Each row was made from one walk, in order. Every step used is in the known rows, and no mark comes twice. Write each row's walk.
In the rows, 100 means zero.
Known rows
ziboti/fusad/gasav/nagog: [61,84,111,103,94,113,93,70,97,93,104,122,95,106,84,104,67,126,124,119,89,75,127,97,75,102,78,92,109,130,110,72,113,98,100,112,97,48,70,104,96,116,114,83,96,113,115,136,116,91,89,82,104,121,97,129,84]
fodug/zeto/nagog/desud: [123,101,73,112,70,110,103,65,103,103,93,107,100,116,110,75,104,140,106,91,95,83,95,99,126,109,132,96,89,96,121,95,110,73,119,76,97,108,78,84,90,121,105,84,89,115,94,102,106,112,97,112,99,118,110,100,88]
nagog/desud/fusad: [111,87,104,122,105,112,91,78,79,110,112,109,82,105,97,125,121,129,95,111,110,120,102,62,110,110,116,70,95,104,94,95,84,69,102,93,110,103,85,76,102,92,99,102,104,109,116,60,106,100,80,124,101,108,109,101,88]
desud/fusad: [94,90,108,120,119,102,102,104,84,103,124,111,97,92,99,119,100,100,101,112,106,116,97,64,103,112,93,82,93,95,88,101,85,82,81,106,110,94,93,101,100,79,105,112,107,102,125,70,109,95,100,114,91,98,111,89,91]
fusad/ziboti/rovo: [83,121,133,116,102,101,110,110,128,99,98,66,105,119,128,127,110,104,94,107,132,81,69,78,88,122,107,111,108,97,80,98,116,101,75,100,95,106,125,114,81,106,91,113,90,110,88,109,105,108,117,78,89,74,123,76,90]
sada/nagog/nuton/fusad: [79,92,104,87,116,103,119,114,128,113,100,101,108,117,107,107,42,100,78,97,113,75,73,92,100,103,106,104,79,100,136,123,81,106,116,104,104,140,82,102,89,89,103,90,145,88,105,66,80,106,77,95,103,97,55,78,98]
nuton/nagog/desud/fusad/ziboti/rovo: [67,107,143,147,101,105,84,90,106,105,91,82,112,112,135,128,113,127,84,115,144,113,67,45,95,140,136,82,106,101,69,85,100,69,77,91,80,103,115,89,76,107,88,110,91,124,104,104,103,98,110,100,101,69,122,84,89]
sada/nagog/desud/fusad/nuton: [129,59,98,93,85,91,80,95,93,138,118,109,89,125,118,125,102,119,93,114,118,140,101,67,102,84,124,67,83,87,80,103,65,87,96,93,101,92,81,81,103,92,112,124,138,119,125,63,81,111,99,108,108,79,92,92,92]
fusad/desud/nagog: [118,99,83,104,135,74,104,71,126,101,112,103,82,107,110,95,77,92,111,115,97,95,107,93,83,105,130,97,78,104,102,94,112,91,110,112,90,82,98,94,104,101,97,118,74,100,118,89,85,84,112,97,113,97,132,106,101]
zeto/nagog/gasav: [101,127,100,95,104,121,114,80,118,116,92,95,126,125,103,67,91,120,106,105,62,94,90,92,109,88,102,111,92,102,93,86,124,104,99,77,109,76,94,108,126,130,115,71,87,99,98,131,86,75,78,98,99,104,101,102,62]
fusad/gasav/nagog/desud: [97,79,102,111,89,131,75,55,84,110,107,99,74,111,96,111,103,138,117,113,96,97,135,90,89,93,110,79,106,115,107,78,114,87,111,97,81,71,83,85,103,122,115,76,89,132,91,111,109,113,69,98,108,111,103,129,97]
rovo/ziboti/fusad/sada/nagog: [109,124,97,94,66,87,94,123,107,101,80,118,119,133,123,86,53,123,109,94,88,95,115,92,114,90,111,82,75,125,94,97,49,98,109,112,126,101,103,94,68,109,89,94,106,110,118,114,103,107,123,96,106,116,64,98,101]
gasav/nagog/desud/fusad/ziboti: [93,97,114,112,120,142,101,72,84,122,113,88,98,119,106,127,120,124,94,135,116,98,83,52,105,109,108,54,111,106,84,73,109,69,90,98,88,79,97,109,95,107,76,95,88,121,106,77,120,103,91,117,89,93,115,84,81]
nagog/ziboti/fusad: [96,116,116,102,105,80,113,108,114,81,70,131,121,128,69,113,81,116,90,125,89,65,91,115,103,117,103,84,114,118,123,105,109,67,112,113,104,68,94,99,83,89,95,94,112,90,91,104,115,101,125,98,99,117,101,88,81]
rovo/ziboti/fusad: [77,123,92,96,93,91,105,121,104,100,83,139,125,115,93,109,67,122,110,110,88,70,103,115,99,94,86,86,90,117,124,103,91,89,119,116,118,92,90,104,82,117,95,107,89,117,104,119,102,101,105,91,100,124,100,93,84]
ziboti/fusad: [92,99,113,92,90,92,106,104,106,83,93,125,106,109,93,102,77,115,96,102,92,81,96,94,82,113,97,93,109,121,115,92,96,84,113,105,105,85,88,92,93,106,91,90,105,96,115,109,110,88,112,104,109,111,91,94,87]
zeto/fodug: [103,90,75,101,107,100,110,105,88,104,111,99,93,96,98,101,105,115,102,75,98,79,118,94,107,91,103,109,101,95,81,106,109,106,117,92,99,97,99,112,110,83,90,113,112,114,123,73,95,99,86,109,100,87,100,108,109]
gasav/nagog/nuton/fusad/desud: [77,87,108,90,125,112,120,84,128,110,109,121,90,94,107,122,46,99,101,117,108,66,81,94,71,96,114,91,81,122,142,120,110,96,127,116,95,105,94,82,86,98,101,89,84,97,114,60,75,111,62,82,99,97,88,95,102]
nuton/fusad/desud: [91,99,117,98,114,100,121,92,115,94,135,115,92,88,108,122,66,106,97,118,118,71,84,101,77,100,112,90,80,109,123,125,80,86,114,116,104,119,108,76,92,99,102,104,97,98,117,68,92,100,91,91,113,98,97,92,95]
zeto/nagog/ziboti/fusad: [99,132,104,93,111,77,130,93,118,86,57,126,142,130,76,95,61,122,99,135,89,61,76,110,116,120,100,94,99,117,130,94,120,61,116,109,112,68,84,110,85,102,99,87,105,92,92,124,111,95,119,89,93,117,109,95,72]
rovo/ziboti/fusad/gasav: [65,115,102,108,79,91,102,116,102,92,107,131,105,110,95,119,79,136,132,101,85,55,124,109,75,94,50,89,91,112,134,106,91,88,87,104,109,79,85,102,85,127,124,99,101,127,105,131,105,86,98,92,103,115,101,115,78]
zeto/nagog: [101,117,89,97,109,99,129,85,105,106,87,94,124,102,107,78,88,107,113,114,89,94,81,103,114,107,101,104,89,100,113,84,117,90,97,93,108,101,88,114,103,109,112,90,95,99,94,120,100,98,90,94,95,102,109,110,89]
nagog/nuton/fusad: [65,97,111,91,116,98,118,110,126,110,107,116,102,101,105,124,61,107,74,98,114,73,68,92,94,101,105,105,87,108,135,125,102,93,121,98,96,134,82,92,94,102,101,87,129,87,107,79,91,100,69,93,101,103,72,86,96]
sada/nagog: [118,94,97,92,103,102,96,110,98,100,89,85,110,115,103,78,75,94,98,94,98,103,103,96,109,99,113,102,83,95,93,99,72,109,91,103,108,107,101,116,92,85,101,109,129,99,99,87,90,106,110,104,98,84,79,85,101]
fodug/zeto: [105,90,87,118,70,107,90,104,106,90,115,116,97,97,109,88,104,105,95,72,98,77,98,112,110,108,114,98,107,91,114,110,98,99,102,95,94,94,90,99,85,102,96,112,96,102,110,101,111,95,123,107,90,119,106,92,102]
rovo/ziboti/fusad/sada: [82,131,100,108,62,81,103,112,106,100,94,133,106,112,116,103,77,129,101,99,80,93,114,99,109,93,97,79,91,137,99,93,77,86,121,107,116,92,106,82,71,121,88,84,82,114,119,134,110,90,112,93,106,129,86,113,92]
nagog/ziboti: [100,113,104,103,116,94,105,104,112,101,80,108,116,125,79,111,104,99,89,120,101,87,87,107,121,104,103,94,109,98,113,122,113,83,97,101,100,83,111,106,83,88,95,105,109,93,75,97,111,113,112,91,87,103,109,93,91]
fodug/zeto/nagog: [106,108,71,116,84,102,116,84,109,95,99,110,123,100,111,64,88,107,111,92,96,73,83,112,128,107,109,110,92,96,118,98,117,91,100,89,100,90,81,115,88,115,105,99,88,104,99,118,110,96,112,98,93,113,109,98,89]
sada/nagog/nuton/fusad/ziboti: [73,111,117,85,115,112,122,124,128,113,97,79,119,131,115,117,65,107,71,110,118,52,50,81,101,106,106,93,90,98,125,112,93,98,93,103,91,126,92,125,84,106,84,93,143,96,90,70,86,102,94,99,97,75,61,58,87]
fodug/zeto/nagog/gasav: [104,120,86,111,83,125,108,86,118,108,94,106,127,117,106,62,94,121,103,82,69,79,91,94,120,96,114,113,102,88,106,97,123,106,102,71,109,69,90,104,116,131,109,81,86,99,106,133,102,78,107,101,91,114,105,95,61]
nuton/nagog: [69,96,107,106,96,93,78,91,91,94,80,110,128,94,110,75,92,100,101,95,101,115,91,97,107,119,119,101,97,106,86,92,92,97,106,101,87,95,101,99,93,105,99,95,86,110,105,129,84,79,106,97,105,95,85,111,116]
nagog/gasav: [99,113,110,98,100,126,95,99,109,112,97,94,101,116,98,90,103,115,93,94,75,101,105,86,95,88,105,102,110,100,84,97,109,115,102,78,107,80,109,86,125,119,111,81,99,97,102,114,90,81,94,101,104,104,90,97,68]
gasav/nagog/desud: [105,86,95,95,97,132,84,55,88,116,91,103,85,106,88,105,102,128,104,117,98,114,121,89,107,98,130,80,106,115,99,75,114,95,128,100,92,86,88,87,97,111,95,84,81,118,95,95,107,123,69,102,102,111,102,117,109]
nuton/fusad/ziboti/nagog/desud: [88,108,123,95,103,127,117,73,95,108,122,97,115,102,109,110,106,151,76,116,114,70,81,127,104,98,126,72,109,126,107,79,92,91,118,98,104,112,92,83,89,129,85,77,128,123,92,96,96,106,106,100,127,87,97,66,75]
desud/fusad/sada/nagog/ziboti: [122,105,112,120,107,89,95,106,106,105,89,107,113,133,99,105,87,102,88,115,101,117,91,66,140,115,122,77,87,106,80,109,58,72,82,103,113,81,114,103,71,76,90,107,126,89,108,77,109,109,137,98,84,105,89,89,97]

Write each row's walk
[114,98,108,116,92,94,91,107,90,109,109,96,98,118,127,99,83,106,92,91,104,137,105,58,122,107,114,82,79,112,62,95,47,89,78,103,117,103,102,95,80,86,91,100,121,102,127,81,108,98,116,110,95,101,77,96,94] : desud/fusad/sada/nagog
[81,109,120,110,121,117,115,105,88,108,128,92,133,94,114,104,114,109,90,114,102,87,77,108,101,106,96,73,120,123,79,78,91,101,79,113,107,77,96,110,94,105,84,104,111,110,110,104,97,81,131,99,96,75,119,60,76] : desud/fusad/ziboti/nagog
[109,82,106,116,102,115,100,73,78,108,123,117,99,89,100,110,116,135,91,107,100,112,105,97,111,105,116,73,105,125,90,82,76,87,111,98,111,93,83,72,98,98,96,98,120,120,117,81,97,98,103,110,111,90,120,87,85] : ziboti/nagog/desud/fusad
[93,108,138,139,101,107,102,96,113,110,107,73,93,119,124,148,121,127,85,120,144,101,76,46,95,127,121,81,112,94,71,95,100,73,79,89,89,106,116,92,84,107,87,116,98,120,100,76,110,109,106,101,92,76,131,75,77] : nagog/desud/fusad/ziboti/rovo
[63,119,123,95,113,117,114,100,114,93,123,85,116,109,110,122,93,116,75,128,132,74,59,93,98,106,93,88,103,98,104,95,94,81,92,105,101,120,101,117,92,115,79,90,120,109,97,95,112,100,105,103,104,96,81,71,78] : nuton/fusad/ziboti
[117,103,106,89,100,131,87,107,110,117,86,83,109,136,106,73,82,112,94,87,71,102,110,78,95,82,113,108,94,88,81,97,92,118,94,85,116,84,112,104,116,111,111,97,121,97,101,106,78,81,105,105,108,85,74,86,71] : sada/nagog/gasav
[106,98,90,102,83,85,106,126,126,124,75,91,91,130,132,93,69,99,91,70,89,110,92,81,105,103,125,96,85,121,101,106,81,117,106,92,97,117,97,84,82,96,95,85,121,82,108,78,86,101,96,99,94,93,63,96,109] : fusad/sada/nagog/nuton
[79,100,109,92,117,95,135,102,131,105,121,121,103,83,115,119,59,110,96,97,100,58,71,134,76,94,111,87,83,130,142,124,92,107,122,114,101,121,96,70,91,100,106,92,107,96,113,68,69,96,85,84,116,81,95,80,92] : ziboti/nagog/nuton/fusad/desud
[48,100,87,102,98,113,106,111,122,123,79,132,106,119,94,116,52,122,121,99,75,54,114,100,80,89,71,89,92,123,148,102,125,111,114,112,86,73,71,109,79,121,117,89,80,115,99,110,92,95,63,80,88,111,92,119,95] : rovo/ziboti/fusad/gasav/nagog/nuton
[91,106,105,97,141,102,97,66,136,103,128,107,98,121,104,95,63,116,86,117,81,86,101,85,80,88,128,96,79,112,98,98,109,95,121,96,94,81,99,81,121,124,110,96,90,100,128,101,75,69,88,98,128,111,106,94,58] : nuton/fusad/desud/nagog/gasav
[55,119,142,118,110,99,123,115,147,108,103,76,103,119,135,144,73,109,68,117,144,60,48,72,83,122,113,110,105,105,109,117,116,92,93,97,87,130,112,103,75,107,86,102,113,96,92,91,99,109,91,76,90,75,99,69,93] : nagog/nuton/fusad/ziboti/rovo
[77,108,137,137,116,107,93,77,128,95,85,94,105,122,88,128,86,108,108,124,118,82,109,94,100,122,106,114,111,106,97,108,128,88,81,101,93,62,109,107,76,95,112,113,87,109,83,128,113,123,100,57,85,100,135,113,99] : fusad/gasav/nagog/ziboti/rovo
[89,104,112,96,114,109,101,82,113,92,63,134,127,131,62,106,62,111,98,140,90,72,96,106,106,112,108,83,115,131,117,86,116,67,119,117,107,49,92,108,80,93,86,93,92,93,100,119,117,107,111,87,92,126,102,95,87] : gasav/nagog/ziboti/fusad
[71,105,108,110,116,106,133,125,113,122,106,104,122,101,119,114,96,108,85,95,99,74,61,103,93,108,95,79,114,125,105,99,107,112,87,95,95,87,85,106,93,103,88,94,118,94,105,80,81,79,104,97,91,66,104,62,80] : desud/fusad/ziboti/nagog/nuton
[69,79,95,104,104,116,101,99,114,124,90,106,86,112,100,115,80,102,115,96,84,79,109,88,76,95,84,100,104,117,123,102,132,118,104,102,77,71,75,101,100,108,118,82,95,106,98,101,92,97,53,91,85,100,93,123,103] : fusad/gasav/nagog/nuton
[91,67,101,96,98,79,92,105,103,137,134,117,104,103,119,128,106,97,100,117,117,131,88,75,94,86,94,74,89,96,74,106,81,87,93,98,98,79,80,94,109,89,114,124,120,111,135,87,90,90,98,89,95,96,107,92,92] : desud/fusad/nuton
[114,97,100,105,89,111,100,71,89,109,99,107,104,92,99,91,109,138,89,96,90,101,115,136,110,96,129,78,106,127,103,79,89,102,128,91,105,97,87,71,95,118,98,81,114,113,94,104,91,112,100,101,121,89,108,85,94] : ziboti/nagog/desud
[77,89,114,127,135,112,92,78,98,104,109,112,117,118,71,124,99,105,112,134,100,89,115,85,110,112,80,80,102,111,107,103,115,72,77,111,93,40,90,118,84,82,109,109,97,112,98,104,122,104,96,89,74,114,122,113,91] : desud/fusad/gasav/nagog/ziboti
[94,105,107,99,125,119,91,79,107,109,70,112,126,125,70,109,87,93,96,141,92,92,101,111,120,104,112,88,114,107,104,98,120,89,111,119,92,56,106,117,81,90,88,103,89,97,81,110,107,118,98,80,82,117,109,102,102] : gasav/nagog/ziboti
[67,73,109,123,119,128,82,73,81,109,130,102,95,95,96,120,91,108,123,121,97,96,130,63,93,104,81,84,98,116,93,86,104,94,77,108,100,59,75,110,100,98,117,104,93,117,122,103,113,97,75,93,88,114,112,122,91] : desud/fusad/gasav/nagog
[88,126,119,97,107,141,109,105,110,118,108,85,131,115,109,72,108,128,85,99,69,76,89,122,88,84,100,91,122,119,76,78,115,126,97,88,104,61,107,104,115,134,90,78,104,106,90,133,82,66,121,96,105,84,103,67,56] : fusad/ziboti/nagog/gasav
[97,107,92,103,125,109,83,73,127,111,104,97,107,128,101,80,91,109,87,109,70,109,114,83,98,92,118,111,95,104,79,77,124,103,110,85,98,67,95,103,129,118,107,96,93,96,116,126,83,67,95,102,118,112,109,100,69] : desud/nagog/gasav
[142,92,100,105,66,104,83,77,92,115,88,89,81,130,119,87,100,137,93,91,95,126,123,80,120,91,146,76,84,119,81,84,62,88,114,89,104,109,109,74,87,111,89,77,114,113,102,81,103,120,105,114,117,101,74,111,97] : fusad/sada/nagog/desud
[49,95,92,90,72,68,79,115,106,120,76,150,151,107,127,97,72,113,101,110,99,113,87,115,95,97,103,79,87,112,95,103,81,87,127,116,92,76,83,91,89,122,118,113,95,132,117,153,77,81,106,76,116,100,85,106,112] : rovo/ziboti/fusad/nuton/nagog
[113,117,120,140,143,62,110,79,158,92,84,98,94,130,105,122,80,95,96,133,119,89,91,95,96,128,140,114,85,97,103,115,124,75,97,105,91,80,121,94,74,82,98,137,82,97,97,99,96,104,123,63,97,91,158,97,98] : fusad/desud/nagog/ziboti/rovo
[72,97,145,150,129,103,96,77,121,97,102,103,105,120,92,142,90,106,108,132,118,93,110,71,101,125,101,99,113,104,88,110,118,77,69,105,97,59,106,104,72,81,114,123,92,112,101,115,122,117,95,60,74,99,141,106,89] : desud/fusad/gasav/nagog/ziboti/rovo
[98,119,130,129,117,84,107,98,135,91,71,95,111,124,94,130,92,99,89,115,127,90,89,94,113,129,118,112,106,96,101,124,118,83,96,96,98,91,127,99,68,82,94,121,100,96,81,111,108,120,115,66,85,89,133,92,99] : nagog/ziboti/rovo
[101,75,105,117,113,137,86,62,74,122,111,112,80,102,85,118,107,125,101,131,111,124,110,58,106,104,120,65,99,115,89,75,98,75,107,100,107,86,85,88,100,93,97,98,83,121,119,73,114,111,73,116,96,110,111,103,92] : gasav/nagog/desud/fusad
[97,106,114,97,85,96,94,101,112,95,120,97,104,114,125,86,53,112,81,99,114,113,98,83,120,97,131,99,77,114,82,100,50,96,104,101,115,119,103,90,79,103,91,79,136,100,120,103,107,110,110,96,116,109,51,97,101] : nuton/fusad/sada/nagog
[77,82,90,94,114,117,103,97,117,130,69,107,97,109,98,108,76,92,103,103,92,90,98,91,91,97,105,97,104,120,118,97,139,115,119,105,84,89,85,99,99,103,102,85,86,88,102,93,83,110,64,90,86,101,95,100,112] : gasav/nagog/nuton
[26,106,104,114,103,100,119,109,118,109,133,120,120,90,118,122,63,131,104,88,95,45,98,139,86,91,57,101,76,120,147,122,91,111,106,100,100,109,70,86,82,128,133,89,131,125,104,121,79,99,77,73,104,99,89,102,89] : rovo/ziboti/nagog/nuton/fusad/gasav
[72,107,109,109,96,119,72,96,106,103,80,108,127,111,114,74,98,120,90,87,76,108,97,86,98,105,119,106,103,101,78,90,108,107,110,87,90,74,106,85,122,126,114,85,88,109,99,138,77,65,93,102,109,94,77,103,78] : nuton/nagog/gasav
[139,89,88,92,90,116,90,89,87,109,83,91,94,130,96,93,95,131,95,100,104,107,116,88,112,98,137,84,89,98,104,93,76,89,111,86,103,117,97,90,98,101,98,99,124,109,90,74,94,120,97,119,114,90,84,96,99] : sada/nagog/desud
[49,89,120,104,111,125,89,62,96,98,136,104,100,90,96,114,64,117,106,122,112,74,118,97,89,95,81,96,96,113,110,86,106,96,98,110,96,80,74,108,91,114,114,86,106,119,112,120,115,109,64,78,108,122,85,127,97] : nuton/fusad/gasav/nagog
[73,116,113,108,100,78,91,102,109,79,53,141,148,124,80,96,74,114,83,116,91,78,75,109,110,133,118,86,111,121,115,97,102,64,120,113,87,65,97,92,79,93,101,96,98,102,93,130,107,84,129,94,102,108,89,95,92] : nuton/nagog/ziboti/fusad
[67,79,113,105,93,107,59,104,102,132,109,123,130,116,128,95,102,112,84,98,95,135,85,67,98,88,109,86,97,99,53,93,92,97,104,86,85,54,100,79,124,111,125,101,99,121,133,130,69,59,92,96,106,91,88,102,78] : desud/fusad/nuton/nagog/gasav
[110,67,82,116,74,86,96,75,101,134,130,127,93,117,126,107,108,122,105,111,112,120,89,85,119,95,120,65,85,95,97,101,94,67,106,83,93,78,67,78,101,110,119,119,105,124,135,86,99,99,99,104,102,107,115,96,82] : fodug/zeto/nagog/desud/fusad/nuton
